Each row was made from one small tree. The marks that hang from a mark follow it in brackets, in alphabetical order. Every link used is in the known rows. Write each row's tree.
Known rows
Y{U{A P{V}}}: |  15.0 |  31.5 | -14.7 | -10.6 |  21.1 |  49.3 | -14.3 |  32.5 |  -3.3 | -19.5 | -13.4 | -20.0 |   5.2 |  -8.9 | -41.9 |   0.6 | -14.0 |
V{C U{P{Y}}}: |  64.1 |  39.0 |  28.5 | -10.2 |  -5.4 | -21.5 | -15.8 |  15.9 |  -2.3 |  24.7 |  11.4 | -14.1 |   7.4 | -21.6 |  -9.5 | -11.0 |  -4.7 |
A{U{P{V}} Y}: |   8.4 |  79.7 |  -7.6 | -47.8 |  41.3 |   8.5 | -10.1 |  13.6 |   8.2 | -19.5 | -40.9 | -12.6 |   7.5 | -20.5 | -42.9 |  -4.3 |  24.3 |
K{P{V{C}}}: |  29.5 |  20.6 |   4.5 |   0.3 |  43.9 | -23.9 | -19.7 |  25.6 | -23.5 |  40.0 |  12.2 |   0.4 |  -0.3 |  -9.9 | -15.0 | -20.2 |  11.2 |
A{Y{U{P{V}}}}: |  25.3 |  64.4 | -23.8 | -41.0 |  37.0 |  31.9 | -19.0 |  15.6 |   5.8 | -25.2 | -18.8 | -17.7 |   6.5 | -16.1 | -49.5 |  -3.6 |  11.4 |
V{P}: |   6.2 |   1.3 |  -6.6 |  15.1 |  11.7 |   4.3 |  -4.6 |  11.9 | -23.5 |   3.4 |  -7.8 |  13.4 |   4.7 |   7.1 |  -7.4 |  -1.1 |  -5.0 |
R{U{A{Y}}}: | -19.7 |  53.5 |   9.7 | -25.7 |   5.7 |  38.3 |  24.6 | -14.0 |  20.3 | -11.0 | -23.4 |   2.7 |  -6.2 | -16.9 |   7.2 |  -2.6 |   8.8 |
P{Y{U{A}}}: |  11.1 |  14.8 | -13.5 |   7.7 | -17.3 |  40.5 |  11.8 |  -7.3 |  18.2 | -39.4 | -19.1 | -12.5 |  15.8 |  -9.7 | -12.0 |  19.7 |  -8.2 |
P{V{U} Y}: |  52.0 |  38.7 | -14.9 | -15.3 |  16.9 | -20.1 |   1.8 | -11.9 | -25.8 |   5.4 | -11.3 | -33.1 |  13.4 |  10.0 |  -6.3 |   3.9 |  14.0 |
U{P{V}}: |  23.4 |  30.4 |  -0.8 |  -5.3 |  30.8 |   8.4 | -18.2 |  20.9 | -27.4 |   2.4 |  -0.3 | -20.2 |   1.2 |  -6.9 | -40.6 |  -1.5 |  -3.6 |
Y{U{P}}: |  29.2 |  16.5 | -12.0 | -18.6 |   1.6 |  35.6 | -14.8 |  28.2 |  16.0 | -12.0 |  -3.6 |  -5.2 |   3.0 | -19.6 | -31.3 |  -9.9 | -11.0 |
U{A{Y} P{V{C}}}: |  -6.3 |  61.2 |  31.3 |  -9.5 |  34.2 |   8.5 | -21.8 |  20.0 | -10.2 |  -0.2 |  -6.0 | -12.3 |  -6.1 | -17.9 | -29.8 |   1.7 |   0.0 |
R{U{A P{Y}}}: |  24.6 |  50.7 |  18.8 |   4.6 |  -8.1 |  51.4 |  18.5 |   0.2 |  -1.8 | -15.4 | -15.1 | -12.5 |   5.3 | -39.1 | -24.5 |   7.8 | -15.5 |
K{P}: |  15.7 |  -2.1 |  -5.1 |   6.5 |  16.5 |  19.3 |  -2.6 |  19.3 | -14.5 |   0.3 |   4.8 |   6.1 |  -2.3 | -18.4 |   3.3 |  -4.0 |  -3.5 |
V{U{A}}: |   3.3 |   0.8 |   5.0 |  -8.8 |  -7.4 |  15.9 |   9.4 |  12.5 |   0.9 |   1.9 |  -5.8 | -12.1 |  -3.7 |   7.5 |  30.4 |  -0.2 | -11.2 |
V{C P U}: |  39.4 |  10.6 |  11.5 |  -7.8 |  10.2 | -39.3 | -14.7 |  27.8 | -13.1 |  50.7 |   3.6 |  12.9 |   2.8 |  12.9 |  14.3 | -29.2 |   3.5 |
R{U{A}}: |  -7.5 |  23.6 |   8.5 |  -8.7 |  -1.3 |  30.7 |  23.3 |  -0.2 |  10.9 |   9.0 | -12.9 |   2.2 |  -3.9 | -10.4 |   7.7 |  -9.2 |  -3.8 |

Which tree is each row?
|  37.0 |  29.4 |  16.1 |   4.1 | -12.1 |  34.7 |   3.3 |  13.3 | -12.4 | -23.0 |  -6.4 | -27.2 |   4.2 | -19.8 |  -3.3 |  15.9 | -21.2 | : V{U{A P{Y}}}
|  26.8 |  53.1 |  13.6 | -32.8 |  34.7 | -31.8 | -23.7 |  33.3 |   7.8 |  32.6 | -17.8 |  -2.9 |   7.6 | -15.9 | -42.5 | -26.8 |  16.1 | : A{U{P{V{C}}}}
|   7.6 |  88.6 |  29.8 | -30.7 |  38.9 |  14.7 |  -5.0 |  15.0 |   2.4 |  23.0 | -12.1 |  -8.5 |  -4.5 | -27.6 | -31.0 | -19.2 |   9.5 | : R{U{A{Y} P{V{C}}}}
|   7.6 |  11.4 |  -2.5 |  -4.0 |  -5.6 |  60.7 |  -7.6 |  31.1 |  16.9 | -27.1 |  -8.5 |  -5.5 |  -0.7 | -19.7 | -23.3 |   1.9 | -25.1 | : Y{U{A P}}
|  58.7 |  42.4 |   7.0 | -16.8 |  18.3 | -53.1 |  -9.0 |  -3.6 | -14.7 |  36.6 |   1.7 | -25.1 |  13.2 |   6.8 |  -6.5 | -12.0 |  19.7 | : P{V{C U} Y}
|  -0.6 |  26.9 |   8.2 |   8.3 |  25.7 |  34.0 | -10.2 |  24.8 | -27.1 | -14.2 |  -6.7 | -20.2 |  -3.3 |  -8.3 | -32.9 |  10.7 | -16.3 | : U{A P{V}}
|  -1.3 |  32.1 |  -0.5 |  -8.2 |  12.0 |  23.8 |   6.0 |  11.6 | -14.0 | -17.0 | -25.0 |   0.5 |  -1.5 |   6.8 |  21.8 |   4.2 |  -3.5 | : V{P U{A{Y}}}
|  32.4 |  69.7 |  -1.8 | -42.5 |  36.4 |  -2.3 | -32.6 |  23.0 |  14.0 |   7.2 |  -6.8 | -10.1 |   5.1 | -18.0 | -48.9 | -21.5 |  15.5 | : A{Y{U{P{V{C}}}}}
|  56.3 |  26.6 |  -0.5 | -20.9 |  43.6 | -33.5 | -16.5 |  33.8 | -22.1 |  56.0 |  12.7 |  -8.2 |  -2.5 |  -1.4 |   5.9 | -35.0 |  13.5 | : K{P{V{C U}}}
|  35.6 |  40.8 |  16.9 |  -2.8 |  11.0 | -29.4 |  -1.6 |   0.4 | -16.1 |  22.7 |  -3.3 | -27.9 |   9.1 |   6.6 |   1.7 |  -0.7 |   6.4 | : P{V{C U{A}} Y}
|  12.6 |  48.0 |  37.9 | -25.6 |   5.3 |   9.8 | -13.3 |  27.2 |  11.9 |   8.5 |   1.1 |  -6.9 | -11.0 | -20.9 |   8.0 | -10.3 |  -9.3 | : V{C U{A{Y} P}}
|  19.4 |  35.4 |   6.9 | -11.2 |  21.9 |  17.2 | -26.1 |  39.7 |   6.1 |  12.6 |  -1.2 | -11.8 |   3.1 | -12.0 | -40.5 | -16.3 |  -9.7 | : Y{U{A P{V{C}}}}
|  40.5 |  46.2 |  -1.9 |   8.1 |  22.5 |   8.8 | -10.8 |   1.4 | -32.9 | -16.2 |  -5.3 | -28.9 |  12.2 | -18.7 | -50.0 |  16.2 |  -1.4 | : U{P{V Y}}
|  34.6 |  22.1 |  20.7 |  18.2 |  -5.2 | -14.0 |  -1.0 |  11.9 | -17.3 |  17.6 |  -7.3 |  -1.3 |  10.5 |   4.2 |  13.3 |  -1.8 |  -8.5 | : V{C P{Y} U{A}}
|  39.1 |  73.2 |  28.6 |  -2.3 |  20.4 |   8.2 |   0.3 |   9.3 | -12.7 |  24.5 |  -6.3 | -17.8 |   7.6 | -30.4 | -41.4 |  -9.6 |   1.1 | : R{U{A P{V{C} Y}}}
|  -1.6 |  35.9 |  28.0 | -26.3 |   1.1 | -12.1 |  -1.8 |   6.8 |  18.0 |  12.6 |  -4.4 |  -3.0 |  -7.8 |  -1.8 |  29.7 | -10.0 |   6.0 | : V{C U{A{Y}}}
|  46.8 |  42.1 | -13.2 | -13.1 |  15.0 | -27.6 | -13.7 |  -2.3 |   7.9 |  14.3 |  -5.7 | -16.6 |  21.1 |  -2.8 | -38.3 |  -9.5 |  19.2 | : P{V{C} Y{U}}
|   7.2 |  36.2 |  19.0 |  -7.6 |   0.5 |  51.8 |  10.6 |  20.2 |   2.7 |   2.3 |  -8.4 |  -1.7 |  -6.4 | -28.4 | -13.7 | -10.0 | -16.2 | : R{U{A P}}
|  35.9 |  31.2 | -28.0 |   8.6 |  24.9 |  48.8 |   5.6 |  11.0 | -15.3 | -32.5 | -17.4 | -21.0 |  16.4 | -18.8 | -27.9 |  14.7 |  -2.2 | : K{P{V Y{U{A}}}}
|  68.5 |  37.8 | -21.0 |  -7.4 |  33.2 |  -0.9 |   1.3 |   7.3 | -37.5 |   4.9 |  -5.1 | -28.4 |  12.2 |  -8.6 |  -5.2 |   0.2 |  10.5 | : K{P{V{U} Y}}
|   1.7 |  83.9 |   7.4 | -29.7 |  37.9 |  48.2 |   6.0 |   7.2 |  -8.5 |  -9.8 | -23.9 | -16.4 |  -3.3 | -26.1 | -32.0 |  -3.9 |   4.1 | : R{U{A{Y} P{V}}}
